What can hang from each mark
zaposad: lozi puva
loto: fule vepul
puva: fule zaposad
vepul: loto lozi mesi
fule: loto lozi zusa
mesi: vepul
lozi: fule zaposad
zusa: kude

Every row comes from one small tree of marks. Brackets hold a mark, then the marks that hang from it, in alphabetical order. Every link used is in the known rows. Which tree was each row made from?
Known rows
(vepul (lozi fule) mesi): [ 2.59 -0.37  3.46 -0.87  0.54  1.97 -2.06  1.14  2.68 -1.96 -2.48 -0.90
 -1.24  1.76  3.55 -1.23 -3.52  1.23 -4.46  2.48 -1.95  0.18 -1.92]
(lozi (fule (loto vepul) zusa) (zaposad puva)): [ 4.00  0.75  2.48 -2.33  0.81  3.11  0.66 -2.91  2.43 -2.33 -5.18  0.85
 -2.74 -4.60 -2.23 -3.44 -2.06 -3.40  4.13 -0.20 -0.03  0.80 -4.57]
(loto fule): [-0.82  0.06 -1.07 -2.14  0.90 -2.61 -0.68 -0.65 -1.23 -0.71 -0.75 -0.54
  0.44  0.01 -0.28  1.01  0.03  0.40  2.50  0.08  0.49 -1.60 -1.55]
(puva (fule loto lozi (zusa kude)) zaposad): [ 1.12  0.69 -2.40 -2.47  0.82  5.33  2.70 -1.00 -5.63 -4.38 -3.72  4.66
  4.01  0.93 -3.15 -0.28  2.46  1.81  2.81  2.01 -4.26  8.96 -3.44]
(zaposad (lozi (fule (loto vepul) (zusa kude))) puva): [ 4.20  1.63  2.12 -3.53 -0.82  2.54 -2.85 -0.26  7.44 -2.74 -2.59  0.37
 -5.16 -1.25 -0.07 -0.30 -2.89  0.57  3.79  0.68  0.89  1.35 -2.47]
(zaposad (puva fule)): [ 3.71 -0.19  3.71 -1.30 -0.06 -1.29 -2.31 -1.49  0.24 -1.83 -1.63 -1.70
 -1.60  0.49 -0.59 -0.85  0.70  2.54  2.51 -1.81  0.99  0.47 -0.48]
(lozi (fule (zusa kude)) (zaposad puva)): [ 3.57  3.01  1.59  0.21  1.89  2.20 -0.75 -1.49  0.15 -2.30 -2.29 -0.43
 -5.13 -5.11 -3.02 -0.38  1.26 -1.62  2.62 -0.49 -3.08  0.42 -4.54]
(mesi (vepul loto)): [ 1.92 -2.35  2.59  0.49 -1.96  0.55 -1.12 -0.19  1.96 -3.01 -1.34  2.03
 -1.37  0.44 -0.65 -5.33 -1.55 -2.02  0.11  0.42  1.10 -0.14  0.62]
(mesi (vepul loto (lozi fule))): [ 3.95 -1.93  4.10 -0.67 -1.02  0.10 -2.29 -0.12  3.04 -3.12 -1.94  1.81
 -2.77  0.29  1.82 -6.36 -3.22 -1.88 -0.71  1.46 -0.86 -0.72 -0.95]
(loto (fule (lozi zaposad) (zusa kude)) (vepul mesi)): [ 0.13 -1.11 -2.52 -2.38  2.39  3.73  0.45 -1.24  1.43 -6.25 -3.62  1.95
  0.03 -1.27 -2.30 -1.87 -1.34 -1.01  3.26  3.86 -1.97 -0.94 -5.34]
(loto (fule lozi) vepul): [ 0.85 -2.13 -2.19 -3.76  1.46 -1.77 -0.50 -1.34  1.38 -3.00 -1.03  1.05
  0.75 -0.42  0.59 -2.30 -1.38 -0.71  6.79  2.53  0.39 -3.25 -3.69]
(lozi zaposad): [-0.24  1.50 -1.88  1.86 -0.14  1.85  1.29 -2.31  0.48 -0.84 -2.61  0.33
 -0.20 -2.25 -0.60 -1.86  0.42 -2.93  1.47 -1.01 -0.85 -0.40 -2.78]
(zaposad (lozi (fule zusa)) puva): [ 3.13  3.40  4.17 -3.29  0.20  0.19 -2.68 -1.25  6.99 -0.76 -1.40 -1.16
 -4.53 -1.24  2.12  0.76 -2.68  1.57  2.56  1.43 -0.55  0.91 -2.28]
(loto (fule zusa) (vepul (lozi (zaposad puva)) mesi)): [-0.09 -1.75  2.30 -2.96  1.94  2.97 -0.76 -2.63  5.66 -6.14 -6.10  0.36
 -0.94 -0.11 -0.27 -2.33 -4.98 -1.32 -0.16  2.42  0.12 -2.16 -4.04]
(vepul (loto (fule (zusa kude))) lozi mesi): [-1.00 -1.91  3.17 -0.74  0.16  5.93 -1.82  1.76  2.22 -5.67 -3.03  1.18
  0.18  4.98  2.28 -1.63 -4.71  1.39 -6.02  1.32 -1.81  1.40  0.34]
(mesi (vepul (loto (fule (lozi zaposad) zusa)))): [ 0.86 -0.75  1.24 -1.67 -0.31  0.77  0.17 -1.89  1.35 -4.24 -3.04  2.86
  0.25 -1.02 -0.79 -5.58 -1.83 -2.41  2.79  2.39 -1.25  0.27 -2.28]
(fule loto): [ 0.04 -0.70 -0.79 -1.66 -1.74  1.93  0.81  0.70 -0.23 -0.12 -2.22  1.27
  2.08  0.77 -0.57 -0.61 -1.30 -0.41  0.27 -0.64  1.64  2.56  0.81]
(puva (zaposad lozi)): [-1.90  1.93 -1.98  0.78 -1.39  3.30  0.71 -1.19  3.31 -2.38 -2.69  1.90
  0.27  1.06  1.13  1.13 -0.45 -0.88  1.43  0.76 -0.68  3.59 -2.74]
(vepul loto (lozi zaposad)): [-0.22 -0.45  1.34  2.03 -1.32  5.18 -0.12 -1.09  3.28 -2.94 -3.15  1.55
 -0.08  1.92  3.87 -5.16 -3.63 -2.90 -2.13 -1.66 -1.55 -0.05 -0.73]
(fule lozi): [ 0.35  0.54 -1.09 -1.70  0.13  0.19  0.29  0.46  0.23 -0.80  0.52  0.84
  2.08  0.28  2.06 -0.86 -0.23  1.11  2.77  2.67 -2.26  0.95 -1.15]
(vepul lozi mesi): [-0.21 -1.01  2.34 -0.20 -0.50  3.23 -1.39  1.28  3.72 -2.89 -2.98 -0.33
  0.68  3.34  3.05 -0.76 -3.86  1.52 -5.84  2.04 -0.92  0.76  0.01]
(vepul (lozi fule)): [ 2.58  0.53  1.88 -1.46  1.18 -0.55 -1.52  0.06  1.39 -0.06 -0.79 -0.12
 -1.75 -0.19  3.15 -1.28 -2.09  0.13 -1.00  1.28 -2.48 -0.71 -1.96]

Which tree is each row?
[ 3.28  2.73  2.17 -2.53 -0.08  1.40 -2.77 -1.79  4.87 -2.81 -1.99 -0.26
 -3.55  0.48 -0.20  0.56 -0.40  3.40  2.45  0.03 -0.66  2.44 -1.54]
(zaposad lozi (puva (fule (zusa kude))))
[ 1.45 -2.92 -1.09 -3.17 -1.79  4.21  0.68  1.03  2.79 -3.50 -3.34  2.37
  3.39  1.85  1.14 -3.56 -3.38 -0.14  2.46  3.07  1.12  2.10 -1.27]
(fule (loto (vepul mesi)) lozi)
[ 4.09  2.21  2.06  0.50  0.38 -0.11 -1.29 -2.19  1.42 -1.07 -2.87 -1.80
 -4.21 -4.18 -0.09 -2.00  0.37 -2.25  4.20 -1.56 -0.88 -1.47 -4.65]
(lozi fule (zaposad puva))
[ 0.99 -1.78 -0.85  0.34  0.41  2.47  0.12 -2.28  4.76 -3.07 -3.25  1.38
 -1.32 -0.98  0.88 -4.45 -2.86 -3.59  1.10  0.35  0.10 -2.82 -2.97]
(loto (vepul (lozi zaposad)))
[ 3.87 -1.44  3.09 -3.10  0.24  2.49 -1.78 -0.88  1.61 -4.25 -3.47  0.85
 -1.65  0.59 -2.34 -1.64 -1.24  1.95  1.27 -0.72  0.50  2.27 -0.53]
(zaposad (puva (fule (loto (vepul lozi)) (zusa kude))))
[-0.52 -2.68  1.81 -3.90  2.60  1.99 -0.49 -1.33  3.88 -4.71 -3.97  1.09
  0.22  1.37  0.24 -1.49 -4.90  0.00 -1.78  3.74 -0.15 -1.62 -2.59]
(loto (fule zusa) (vepul lozi mesi))
[ 3.57 -0.51  1.39 -2.60  0.04  0.40 -1.36  0.51  1.68 -3.10 -2.70  2.64
 -2.63 -1.89 -2.00 -3.15 -1.76 -0.88 -0.76  3.08 -1.90  1.48 -1.65]
(mesi (vepul (lozi (fule loto (zusa kude)))))
[-0.07 -2.44  1.56 -3.16  0.15  5.61  2.06 -0.19  2.13 -2.73 -4.05  2.74
  2.03  0.72 -2.34 -1.81 -3.93 -0.78 -2.35  2.49  1.37  3.43  0.03]
(fule (loto (vepul mesi)) zusa)
[-0.29  2.59 -0.75 -1.56 -0.41  4.00  1.43 -1.28  2.12 -1.74 -3.56  2.74
  0.23 -0.19  0.54  0.89 -1.18 -1.00  1.54  1.81 -1.68  5.57 -3.83]
(puva (zaposad (lozi (fule loto zusa))))
[ 2.34  0.91  4.50 -1.95  0.01  5.43 -0.82 -0.56  4.41 -3.80 -6.78 -0.17
 -0.87 -0.04  1.66 -2.19 -4.90 -0.28 -3.59  1.81 -1.85  2.57 -3.06]
(vepul (lozi (fule loto zusa) (zaposad puva)) mesi)
[ 0.02 -2.56  4.38  1.17 -1.81  6.16 -1.74  1.77  4.13 -4.13 -2.80  0.55
  0.58  5.71  4.79 -3.71 -5.42  0.55 -6.74  0.39 -0.40  1.20  1.55]
(vepul loto lozi mesi)
[ 3.64 -0.11 -2.65 -2.96  1.40  4.42  2.03 -2.68 -2.55 -3.73 -3.77  3.92
  1.84 -1.43 -3.01 -4.16  0.85 -0.15  4.60  1.53 -2.96  3.95 -4.18]
(puva (fule (loto vepul) (lozi zaposad) (zusa kude)))
[ 0.89  1.63 -0.51 -0.63 -0.63  1.44 -0.09 -1.16  2.49 -2.45 -2.17 -0.01
  0.65 -1.47  1.40 -1.96 -0.28 -0.50  4.80  1.04 -1.95  0.43 -2.96]
(fule (lozi (zaposad puva)))
[ 0.36  0.98  1.28  0.34 -0.54  1.99 -1.20 -1.48  4.64 -2.74 -3.84 -0.51
 -1.28 -0.44  1.95 -1.87 -2.46 -1.28 -0.28 -0.78 -1.06 -0.75 -1.78]
(vepul (lozi (zaposad puva)))
[ 1.15 -1.97  1.29 -2.35  0.81  6.26  2.51 -2.68 -1.43 -5.16 -6.73  4.07
  3.40  2.21 -1.99 -2.52 -1.65  0.12 -1.19  1.78 -1.25  6.91 -3.29]
(puva (fule (loto (vepul lozi mesi)) zusa) zaposad)
[ 3.30  2.29  1.64 -3.56 -1.21  2.64 -2.28 -1.35  4.74 -2.87 -3.34  0.54
 -2.19  1.00 -0.61  0.18 -1.21  3.13  2.66 -0.40  0.41  4.04 -1.05]
(zaposad lozi (puva (fule loto (zusa kude))))
[ 0.08 -0.73 -0.95 -3.45  0.16  7.29  3.40 -1.57  2.76 -4.15 -5.68  3.88
  4.03 -0.79 -0.72 -4.18 -3.82 -1.93  1.59  4.30 -1.61  4.03 -3.29]
(fule (loto (vepul mesi)) (lozi zaposad) zusa)
[ 1.24  1.88 -1.33 -0.22 -0.31  2.07  0.56 -3.37  0.15 -2.50 -3.52  2.04
  0.74  1.56  0.65 -0.59  1.20  0.85  2.88  0.01 -1.48  4.68 -4.15]
(puva fule (zaposad lozi))
[ 4.20  0.19  2.87 -0.94 -0.54 -1.17 -2.26 -1.79  4.48 -3.45 -4.21  0.44
 -3.92 -3.07 -0.14 -4.86 -2.03 -2.41  1.70  1.49 -0.98 -1.51 -3.53]
(mesi (vepul (lozi fule (zaposad puva))))
[-0.99 -0.57  1.52 -2.62  0.82  2.03  0.38 -0.22 -0.67 -2.29 -0.28  1.80
  2.11  2.02  2.04 -2.11 -2.18  0.42  1.53  1.40 -1.90  1.25 -0.38]
(vepul (loto (fule lozi zusa)))
[ 0.78 -1.83  2.69 -1.75 -0.32 -0.23 -0.63 -0.93  1.05 -3.48 -1.89  2.28
 -0.74 -0.04 -1.56 -4.17 -1.94 -1.47  0.64  1.52  0.36 -0.04 -0.30]
(mesi (vepul (loto (fule zusa))))
[ 3.61  0.48 -0.95 -0.52  1.12  5.70  1.36 -1.24 -0.11 -3.17 -4.62  2.25
 -2.48 -3.92 -3.54 -3.00 -0.76 -3.52  1.27  0.81 -1.67  1.67 -5.21]
(lozi (fule (loto (vepul mesi)) (zusa kude)) zaposad)
[ 2.84 -1.00  3.94 -0.18 -0.22  2.29 -1.86  0.57  1.77 -1.40 -0.62  0.79
 -1.83  2.23  4.91 -4.20 -3.62 -0.79 -1.93 -0.42 -1.97 -0.33 -0.51]
(vepul loto (lozi fule))
[ 4.01  0.25  3.40 -1.98  0.52  4.41  0.39 -2.44  3.04 -3.33 -6.11  0.48
 -2.45 -3.54 -1.98 -3.46 -2.77 -2.87  2.29  0.38  0.21  1.27 -4.63]
(lozi (fule (loto (vepul mesi)) zusa) (zaposad puva))
[-1.09  2.70 -1.02 -2.01  2.04  3.34  3.02 -2.12  0.19 -1.39 -1.82  2.39
  2.71 -2.35  0.19 -1.42 -0.65 -0.72  1.89  3.96 -5.03  2.87 -3.19]
(fule (lozi zaposad) zusa)
[ 3.38 -1.13  2.68 -3.39  1.42  2.81  0.82 -0.31  0.33 -1.09 -2.72  1.56
 -0.72 -1.37 -1.14 -2.01 -2.67 -0.80 -0.23  2.42 -0.21  1.97 -2.41]
(lozi (fule (loto (vepul mesi)) zusa))
[ 0.89  0.90 -1.40 -2.28 -2.41  3.39  0.71 -0.49  2.16 -2.65 -4.42  1.26
  2.70 -0.64  0.88 -2.60 -1.54 -0.93  5.13  0.39 -0.30  2.92 -2.06]
(fule loto (lozi (zaposad puva)))
